Known rows, with every way that one mark hangs from another
Q514{Q757{Q404}}: [ 2.05 -0.46  0.08  0.79  0.22  1.52 -1.53  0.18 -0.03 -0.97 -3.23  1.01
 -1.33  1.57 -0.10 -0.54 -0.31  0.14 -4.75  3.23  0.55 -1.89 -2.25  3.00
  2.55 -1.87  1.02  0.42 -0.10]
Q321{Q292}: [ 0.59  0.48 -0.19  0.49 -0.42  1.50  1.05 -0.09  1.82 -0.25  2.07 -1.58
 -1.18 -1.16 -1.02 -0.71 -1.54 -1.15 -3.01  0.84 -1.07 -0.05 -1.25  0.61
  2.18 -1.73 -1.21 -2.55  0.52]
Q514{Q191{Q936{Q25 Q43}} Q404{Q757}}: [-4.80  0.91  0.43 -2.43  0.48 -1.24 -2.58 -1.34  0.09 -0.38 -2.10  2.94
 -1.20  0.31 -0.75  2.47 -0.43  0.03  1.85 -2.27  1.16  0.35  0.64  1.05
 -1.82  0.14 -1.46  0.73 -0.27]
Q936{Q25 Q43{Q697{Q722}}}: [ 1.03  1.88  0.19 -1.50  1.79 -0.53  0.50  0.80  0.82  2.48  4.55  1.89
 -0.19 -1.12 -0.49 -1.15  1.08  2.93 -1.02 -2.66 -0.70  0.49  2.99 -0.91
 -0.32  0.39 -1.17 -1.77  0.35]
Q697{Q180{Q960} Q722}: [ 2.01  0.59 -1.91  0.37  1.66  0.26  4.18  0.41 -0.04  1.49 -0.99 -1.34
  0.57 -2.10 -1.41  0.31 -0.84  0.06  1.50  2.97 -0.03 -1.79 -0.17 -0.18
  2.29  0.87 -0.65 -0.68 -0.59]
Q25{Q514 Q936}: [-0.06 -0.93  0.60  1.63 -1.74  0.74 -0.40 -0.93  0.35 -1.48  2.84 -1.42
  0.18 -2.43 -0.70 -1.21 -0.69 -0.38 -1.60 -0.39  0.17  0.38 -1.21 -1.19
  1.76 -1.46 -0.13 -0.58  0.74]
Q25{Q514{Q404} Q936{Q43{Q697}}}: [ 0.46 -0.26  0.86  1.27 -1.17  0.00 -2.46  0.19 -0.18 -1.35  2.49 -0.13
  0.85 -1.03  0.74 -1.10  0.49  0.74 -0.89 -0.39 -0.35  3.02  2.01 -1.44
 -2.30 -0.09  0.93  1.87  1.57]
Q514{Q404}: [ 0.57 -0.64  0.08  0.77 -0.28  1.17 -1.96  0.53  0.07 -1.46 -1.07 -0.73
 -1.17  0.18 -0.90  0.58 -0.30 -0.55 -1.78  2.37  0.20 -0.51 -1.70  1.88
  1.36 -1.57 -0.60  1.29  0.86]
Q25{Q514{Q191 Q404 Q757} Q936{Q43{Q697{Q180}}}}: [ 1.45 -1.39  0.04  1.24 -2.05 -0.70 -1.23 -0.08 -1.20 -1.83 -2.27 -0.07
  1.20  0.21  2.49  0.32  0.83  0.15  1.18  0.98 -0.42  1.82 -1.11  0.24
 -4.58  1.49  2.85  3.96  1.78]
Q514{Q191{Q936{Q25 Q43{Q697}}} Q404 Q757}: [-1.87  0.20  0.31 -1.54 -0.17 -0.88 -3.43  0.72 -1.29 -0.65 -3.62  1.93
  0.19  2.61  2.47  2.08  2.44 -0.03 -0.22 -1.15  0.40  0.82  0.52  0.90
 -1.92  0.17  0.92  1.91 -0.09]
Q191{Q936}: [-1.37 -0.53 -0.35  0.19 -0.24  1.06  1.08  0.32  0.32  0.88  0.66 -1.17
 -0.04  0.38 -0.38  0.08 -0.09 -1.51 -0.74  0.09  0.78 -1.04 -1.61  0.08
  3.06 -1.46 -1.06 -0.99 -0.85]
Q191{Q936{Q43{Q697}}}: [-0.56  0.68  0.20 -0.55  0.50  0.29  1.53  0.85  0.21  2.29  2.33  0.93
  1.31  1.35  0.91 -1.01  0.02 -0.64  0.03 -2.25  0.08  0.76  1.81 -0.85
  0.21  0.13 -0.16 -0.93 -1.31]
Q357{Q158}: [ 1.81  0.44  0.33  1.22  1.36  1.08 -1.30  0.14  0.63 -0.03  1.96 -0.63
 -1.09 -0.40 -2.01 -0.53 -1.71  1.28 -2.74 -0.02 -0.28 -1.81  0.50  1.00
  3.77  0.72 -1.21 -1.06 -0.80]
Q191{Q936{Q25}}: [-1.95  0.20 -0.17 -1.09  0.46  0.51 -0.38 -0.01  0.62  0.29 -0.47  0.38
 -0.12  0.85 -0.63  0.64  1.56  0.28 -0.72 -2.28  1.17 -1.66 -0.13 -0.02
  2.45 -1.76 -2.28 -1.27 -0.88]
Q960{Q180}: [-0.03 -1.46  0.89 -0.23 -0.12  1.29  3.62 -0.04  0.99  0.43 -0.27  0.59
 -0.74  0.07 -1.43 -0.67 -0.11 -1.57 -0.51 -1.52 -0.23 -2.02 -3.47  1.07
  3.23 -0.77 -0.35 -0.61 -0.43]
Q936{Q25{Q514{Q404 Q757}} Q43{Q697{Q180}}}: [ 3.65  0.13  0.04 -0.59  0.82 -0.69 -1.55  0.05 -0.44 -1.24 -2.00  2.01
  0.79  1.87  0.34 -0.91  3.80  1.95  2.46  0.00 -0.17  0.46  2.79 -0.42
 -3.91 -0.96  0.75  2.19  0.91]
Q597{Q158}: [ 2.06  1.04  0.78  1.34  0.88  0.97  1.60  0.16  0.64 -0.14  1.20  0.42
 -1.74  1.10 -3.31 -0.59 -0.31 -0.25 -0.87 -0.78  0.03 -0.77 -0.57  0.30
  4.46 -0.51 -0.72 -4.27 -0.50]
Q514{Q191{Q936{Q25 Q43{Q697{Q180}}}} Q757{Q404}}: [-1.06 -0.64 -0.09 -1.40  0.26 -0.25 -0.84  0.64 -0.56  0.90 -6.12  2.76
  1.26  4.64  2.68  1.09  1.59  1.61 -0.93 -0.88  1.06 -1.33  0.94  0.72
 -2.24  1.86  0.94  1.35 -0.99]
Q697{Q43 Q180}: [ 3.10 -2.03 -1.38  0.52 -0.62  1.20  2.82  0.50  0.64  1.94 -0.60 -1.01
  1.06  0.61 -0.84 -0.27  0.70 -1.11  3.54  0.60 -0.39 -2.56 -1.59  1.70
 -0.57 -0.66 -0.78  0.50  0.06]
Q43{Q697{Q722}}: [ 1.87  0.18 -0.54  1.00  0.20  0.55  1.12  1.65  0.23  1.63  3.48 -2.78
  0.28 -2.09 -0.77 -0.77  0.09  0.63 -2.24  1.55 -1.28  1.39  0.27 -0.11
  2.19 -0.76  0.02 -1.81  0.44]
Q25{Q514{Q404 Q757} Q936{Q43{Q697{Q722}}}}: [ 2.61 -0.48 -0.62  1.06 -1.14  0.08 -2.23 -0.25 -1.50 -0.54  3.42 -1.95
  0.28 -3.20  1.17 -0.54  2.28  1.61  0.26  1.44 -0.78  2.99  0.59  0.09
 -2.52 -0.88  2.41  1.66  2.92]
Q191{Q936{Q43}}: [-1.49  1.05 -0.14 -0.74  0.65  0.60  1.39 -0.41  0.54  1.87  2.60  1.15
 -0.25  1.21  0.18 -0.63 -0.91 -0.62  0.86 -2.08  1.11 -1.30 -0.23  0.23
  1.01 -0.21 -1.10 -0.52 -1.07]
Q597{Q158 Q292}: [ 1.52  0.07  0.12  1.10  0.69  1.20  0.42 -0.46  0.62 -0.03  1.24 -0.53
 -3.31  2.52 -3.19 -0.40  0.60 -0.44  0.61 -1.22 -1.25  0.10 -1.16  0.16
  6.09 -0.75 -0.43 -4.97  0.22]
Q722{Q697{Q180}}: [ 1.58  0.43  1.09  0.25 -0.52  1.52  1.33  0.07  0.71  1.16 -1.45 -1.90
  0.07  0.07  0.18 -0.61 -1.57 -0.60  1.17  0.42 -0.12 -2.74 -3.22  1.26
  1.38  0.67 -2.04  0.32 -1.35]
Q514{Q191{Q936{Q25 Q43{Q697{Q722}}}} Q404}: [-2.99  0.21 -0.71 -1.08  0.57 -0.87 -2.18  0.99 -0.85  0.91  1.33 -1.05
  0.09 -0.77  1.02  2.48  1.74  1.47  0.45 -0.71  0.43  1.67  1.37 -0.25
 -1.82  1.33 -0.61  0.65  1.02]
Q514{Q191{Q936{Q25 Q43}} Q404 Q757}: [-2.79  0.26 -0.05 -1.92  0.16 -0.54 -3.35 -0.64 -0.98 -1.51 -3.29  2.34
 -1.38  1.98  1.72  2.35  1.53  0.21  0.63 -1.07  1.24 -0.97 -1.57  1.83
 -0.89  0.02 -0.17  1.91  0.32]
Q191{Q936{Q25{Q514} Q43{Q697}}}: [-0.83  0.87  0.79 -0.99  0.85 -1.09 -0.39 -0.31  0.28  0.77  3.67  1.28
  1.46  0.57 -0.13 -1.69  2.20  1.00  0.37 -3.60  0.42  0.99  4.61 -3.75
 -0.80 -0.82 -0.71 -2.04 -1.05]
Q321{Q292 Q404}: [ 0.24 -0.26 -0.93  0.35 -1.41  1.78  3.01 -0.52  2.34 -0.84 -0.77 -1.30
 -1.24 -0.97 -0.82 -2.19 -2.06 -0.97 -2.79 -0.32 -1.20 -1.16 -1.16 -0.25
  1.95 -3.35 -1.20 -3.10  1.26]

Rows
[-4.13  0.92  0.49 -1.84  0.60 -0.79 -0.25 -0.58  0.41  0.40  0.73  2.61
 -1.08  1.34  0.57  1.03 -0.65  0.35  0.03 -4.22  1.20 -1.68 -0.09 -0.10
  0.29  1.13 -1.69 -0.33 -1.07] => Q514{Q191{Q936{Q25 Q43}}}
[ 3.17  0.43 -1.33  0.73  1.58  0.07  3.99  1.88 -0.29  2.17 -1.11 -1.66
  1.99 -1.62 -0.86 -0.10 -0.03  0.03  0.28  2.83 -1.15  0.10  1.75 -1.14
  1.32  1.36  0.28 -0.63 -0.59] => Q43{Q697{Q180{Q960} Q722}}
[ 0.21  0.78  0.73 -0.72  1.13 -0.57 -2.82 -1.26  0.41 -2.39  1.69  1.95
 -1.17 -0.19 -1.32 -1.04  1.09  1.69  0.63 -0.72  0.78 -0.22  2.28 -0.96
 -1.84 -1.27 -1.28  0.51  0.66] => Q936{Q25{Q514{Q404}} Q43}
[ 1.86  0.36 -0.79  0.37 -0.26  0.62  3.18  1.25  0.31  3.71  2.48 -0.67
  2.10 -1.74  0.94 -0.87  0.30  2.37  1.09 -1.80 -0.88  0.89  0.84  0.33
 -2.27  2.18  0.05  1.07  1.47] => Q25{Q936{Q43{Q697{Q180 Q722}}}}
[ 2.61  0.12  0.09  0.72  1.12  0.21  3.26  1.81  0.12  1.03 -3.59  0.76
  2.39  1.28 -0.50 -0.34 -0.59 -1.34 -0.18  2.22 -1.04 -0.43  1.36 -1.02
  1.88  1.08  0.21  0.01 -1.89] => Q43{Q697{Q180{Q960}}}
[-1.34  0.12  1.27  0.30 -0.35 -1.20 -1.27 -1.03  0.61 -2.77  1.61 -0.30
 -1.61 -1.07 -1.52 -0.17 -0.74  0.15 -1.44 -0.65  0.17 -0.55 -0.68 -1.84
  1.38 -0.47 -0.79 -1.16 -0.10] => Q936{Q25{Q514{Q191}}}
[-2.39 -0.56  0.28  0.87 -0.67 -1.27 -1.76  0.33 -1.03 -1.40  2.02 -1.79
  0.51  0.14  0.92  0.69 -0.09 -1.38  0.75  0.92  0.47  2.72  1.24 -1.75
 -1.91  0.79  1.45  0.99  0.40] => Q25{Q514{Q191{Q936{Q43{Q697}}} Q404}}
[-0.57  0.06  0.24  1.32 -1.54 -1.07  0.54 -0.13 -0.32  0.36  6.61 -2.09
  0.49 -4.16  0.83 -0.73 -1.45  1.54 -0.74 -1.04 -0.99  2.96  0.52 -2.20
 -1.54  2.17  1.27 -0.57  1.68] => Q25{Q514{Q191} Q936{Q43{Q697{Q722}}}}
[ 0.81 -0.02  0.34  0.77  0.20 -0.35 -1.79 -1.39  0.14 -2.63  0.55 -0.74
 -1.55 -2.46 -3.32 -0.72 -0.58 -0.96  0.49  3.62 -0.28  1.49  0.12  0.08
  0.17 -3.12 -0.08  0.28  0.66] => Q25{Q514{Q404{Q757}}}
[-2.18 -1.53 -0.39  0.52 -0.99  0.87 -1.87 -0.02 -0.96 -1.06 -4.33 -1.05
 -1.13  1.75  1.63  1.49 -0.57 -1.15 -3.97  3.16  1.32 -1.54 -3.98  2.23
  2.27 -0.37  1.63  0.40 -0.66] => Q514{Q191{Q936} Q757{Q404}}
[ 3.42 -0.71  0.33  0.72 -0.83 -0.05  1.90 -0.47 -0.29  0.80  0.41  1.03
  2.11  0.45  1.73 -2.47  1.56  1.09  1.09 -1.18 -0.69  0.80  0.59 -0.88
 -2.89  0.48  1.97  1.25  0.68] => Q25{Q514{Q757} Q936{Q43{Q697{Q180}}}}
[ 1.98  1.34 -0.12 -0.15  1.11  0.13  2.02  0.96  0.35  2.77  5.80 -0.03
 -0.03 -1.69 -0.17 -1.62 -0.91  1.51 -0.92 -0.64 -0.99  1.24  1.73 -0.11
  0.10  0.73  0.07 -1.39  0.46] => Q936{Q43{Q697{Q722}}}
[ 2.69 -0.53 -0.06  0.15 -0.23  0.97  1.64 -0.03 -0.04  1.48 -3.86 -1.43
  1.85 -0.42  0.08  0.96 -1.05 -2.70  4.63  1.24 -0.31 -3.95 -1.79  0.88
  0.82  1.49 -1.46  0.05 -2.53] => Q722{Q697{Q43 Q180{Q960}}}
[-2.36  0.12  0.69 -0.06 -0.60 -1.72 -1.88 -0.68 -0.77 -1.11  1.57 -0.27
  0.22 -1.16 -0.53  0.32 -1.15 -1.31  1.78  0.67 -0.01  4.00  2.06 -1.37
 -2.51  0.11  1.31  0.26  0.02] => Q25{Q514{Q191{Q936{Q43{Q697}}} Q404{Q757}}}
[ 0.22 -0.73  0.54  0.96 -0.86  0.91 -1.23 -0.07 -0.35 -1.89 -3.64  0.08
 -2.01  1.65  0.72  0.55 -2.02 -0.37 -5.00  3.73  0.31 -1.79 -3.83  2.65
  2.49 -0.01  1.76  0.95 -0.12] => Q514{Q191 Q757{Q404}}
[ 2.50  1.82 -0.56 -0.81  2.63 -1.80  2.35 -0.07  0.25  1.26  1.76  1.74
  1.72 -1.54 -1.35 -1.19  1.39  2.15  2.38 -0.70 -0.37  0.24  5.99 -4.09
 -1.53  1.67 -0.57 -1.65 -0.60] => Q936{Q25{Q514} Q43{Q697{Q180{Q960} Q722}}}
[-2.81 -0.37 -0.45  0.49 -0.46 -0.74 -1.66 -0.98 -0.68 -2.12  2.13 -0.99
 -0.94 -0.57  0.13  0.83 -1.07 -1.14  1.59  1.12  1.36  0.53 -0.80 -0.90
 -1.35  0.12  0.57  1.20  0.38] => Q25{Q514{Q191{Q936{Q43}} Q404}}
[ 2.99 -1.15 -0.04  0.27 -1.37  1.63  1.19  0.11  0.51  2.08 -1.18 -2.88
  0.96 -0.12  0.08  0.20 -0.13 -1.47  3.96  0.19 -0.42 -3.22 -3.50  1.94
 -0.68  0.48 -1.82  0.17 -1.24] => Q722{Q697{Q43 Q180}}
[-2.02  1.77  0.30 -2.03  1.31  0.03  0.27 -0.59  0.79  1.68  1.17  2.71
 -0.26  1.33  0.01 -0.30  0.90  0.87  0.56 -4.54  1.25 -1.60  1.39 -0.29
  0.55 -0.46 -2.24 -1.16 -1.11] => Q191{Q936{Q25 Q43}}
[-2.69  0.24  0.09 -1.79  0.60 -1.36 -0.58  0.23  0.02  1.06 -4.88  2.19
  1.26  1.72 -0.02  2.08  0.82  0.54  3.12 -1.87  0.29  1.48  1.78  0.33
 -4.19  1.54 -0.91  1.67 -0.37] => Q514{Q191{Q936{Q25 Q43{Q697{Q180}}}} Q404{Q757}}
[ 3.04 -0.69 -1.15  0.91  0.19  0.70  2.74  2.09  0.33  2.72  1.41 -3.01
  1.26 -1.11 -0.82 -0.78  0.67  1.00 -0.20  2.18 -1.16  0.52  0.05  0.13
  0.15  0.26 -0.04 -0.63  0.57] => Q43{Q697{Q180 Q722}}
[-2.28 -1.02  0.97  1.53 -2.42 -0.65 -2.79 -1.78 -0.42 -3.75 -0.81 -1.75
 -0.94 -3.40 -1.49  1.23 -2.23 -0.92 -0.36  2.08 -0.17  2.78 -2.37  0.62
 -0.34 -0.89  0.71  1.59  1.76] => Q25{Q514{Q191 Q404{Q757}} Q936}
[-0.52  1.13  2.05 -0.40  0.44 -1.88 -0.91 -0.32  0.53 -1.05  3.13  2.20
 -0.09  0.02 -0.20 -1.15 -0.53  1.07 -0.86 -2.69 -0.75  0.93  2.94 -2.73
 -1.37  1.31  0.00 -1.35 -0.54] => Q936{Q25{Q514{Q191}} Q43{Q697}}
[-0.38 -0.19 -0.98 -0.53  0.49 -0.92  0.25  1.02 -2.08  0.04 -6.84  1.24
  2.01  2.52  2.89  2.54  0.48 -1.87  2.06  2.45  0.33 -0.11  0.09  0.78
 -1.71  2.42  2.62  3.62 -1.07] => Q514{Q191{Q936{Q43{Q697{Q180{Q960}}}}} Q404 Q757}
[-3.57 -1.53 -0.59  0.79 -1.32  0.43 -1.86  0.64 -0.64 -1.47 -1.69 -2.80
 -0.97  0.30  0.30  2.77 -0.79 -1.82 -0.85  2.50  1.11 -0.12 -2.95  1.26
  1.31 -0.46 -0.01  1.65  0.32] => Q514{Q191{Q936} Q404}
[-0.28 -1.09 -0.78 -0.35 -0.60 -0.29  0.03  1.10 -1.45  0.64 -4.68 -0.21
  1.03  2.91  2.87  1.72  1.08 -0.94  2.03  1.48  0.32  0.59 -1.71  2.02
 -2.90  1.72  1.85  4.12  0.50] => Q514{Q191{Q936{Q43{Q697{Q180}}}} Q404 Q757}
[ 0.99  0.54  0.22 -0.41  0.64 -1.49 -2.32 -0.48 -0.73 -1.06  1.59  0.85
 -1.03 -0.77  0.59 -0.60  0.92  2.94 -3.16  0.86 -0.24  0.95  2.25 -0.96
 -1.49  0.53  1.76 -0.87  0.91] => Q936{Q25{Q514{Q191 Q757{Q404}}} Q43{Q697{Q722}}}
[-2.69  0.65  0.14 -2.16  0.25 -0.82 -0.62 -1.22 -0.35  0.29 -1.48  3.21
 -1.15  1.95  1.69  1.16  0.56 -0.07  0.57 -3.11  0.93 -1.46 -1.36  1.38
  0.44  0.43 -0.15  0.14 -0.78] => Q514{Q191{Q936{Q25 Q43}} Q757}
[ 0.50  0.29 -0.46 -0.13  0.43 -1.88  2.57 -0.18 -1.60  0.05 -2.15  0.78
  2.28  1.21  1.83  0.12 -0.33 -2.15  2.88  1.16  0.16  0.33  1.66 -2.48
 -1.13  2.48  2.98  0.30 -1.92] => Q25{Q514{Q191{Q936{Q43{Q697{Q180{Q960}}}}} Q757}}
[-2.12 -1.42 -0.83  0.46 -1.40  0.37 -2.30  0.13 -1.66 -1.98 -3.77 -2.14
 -1.22  1.27  1.37  2.88  0.29 -2.37 -0.41  3.56  0.87 -0.20 -4.74  2.90
  1.36 -1.24  1.49  2.14  0.68] => Q514{Q191{Q936} Q404 Q757}
[-0.40  0.59 -0.43 -0.50 -0.98  1.17  3.45 -1.72  2.64 -0.70 -1.63 -0.10
 -1.51 -2.63 -2.32 -2.24 -2.77 -1.00 -1.49 -0.90 -1.68  0.02 -0.33  0.15
  1.24 -3.80 -1.40 -3.89  0.70] => Q321{Q292 Q404{Q757}}
[-0.05  0.68  0.86  0.73 -0.79  0.07  0.42 -1.67  0.64 -0.75  4.58  0.91
 -0.22 -2.08 -0.11 -2.08 -1.33  0.64  0.12 -2.36  0.42  0.52  0.78 -1.37
 -0.38 -0.12  0.03 -0.26  0.48] => Q25{Q514 Q936{Q43}}
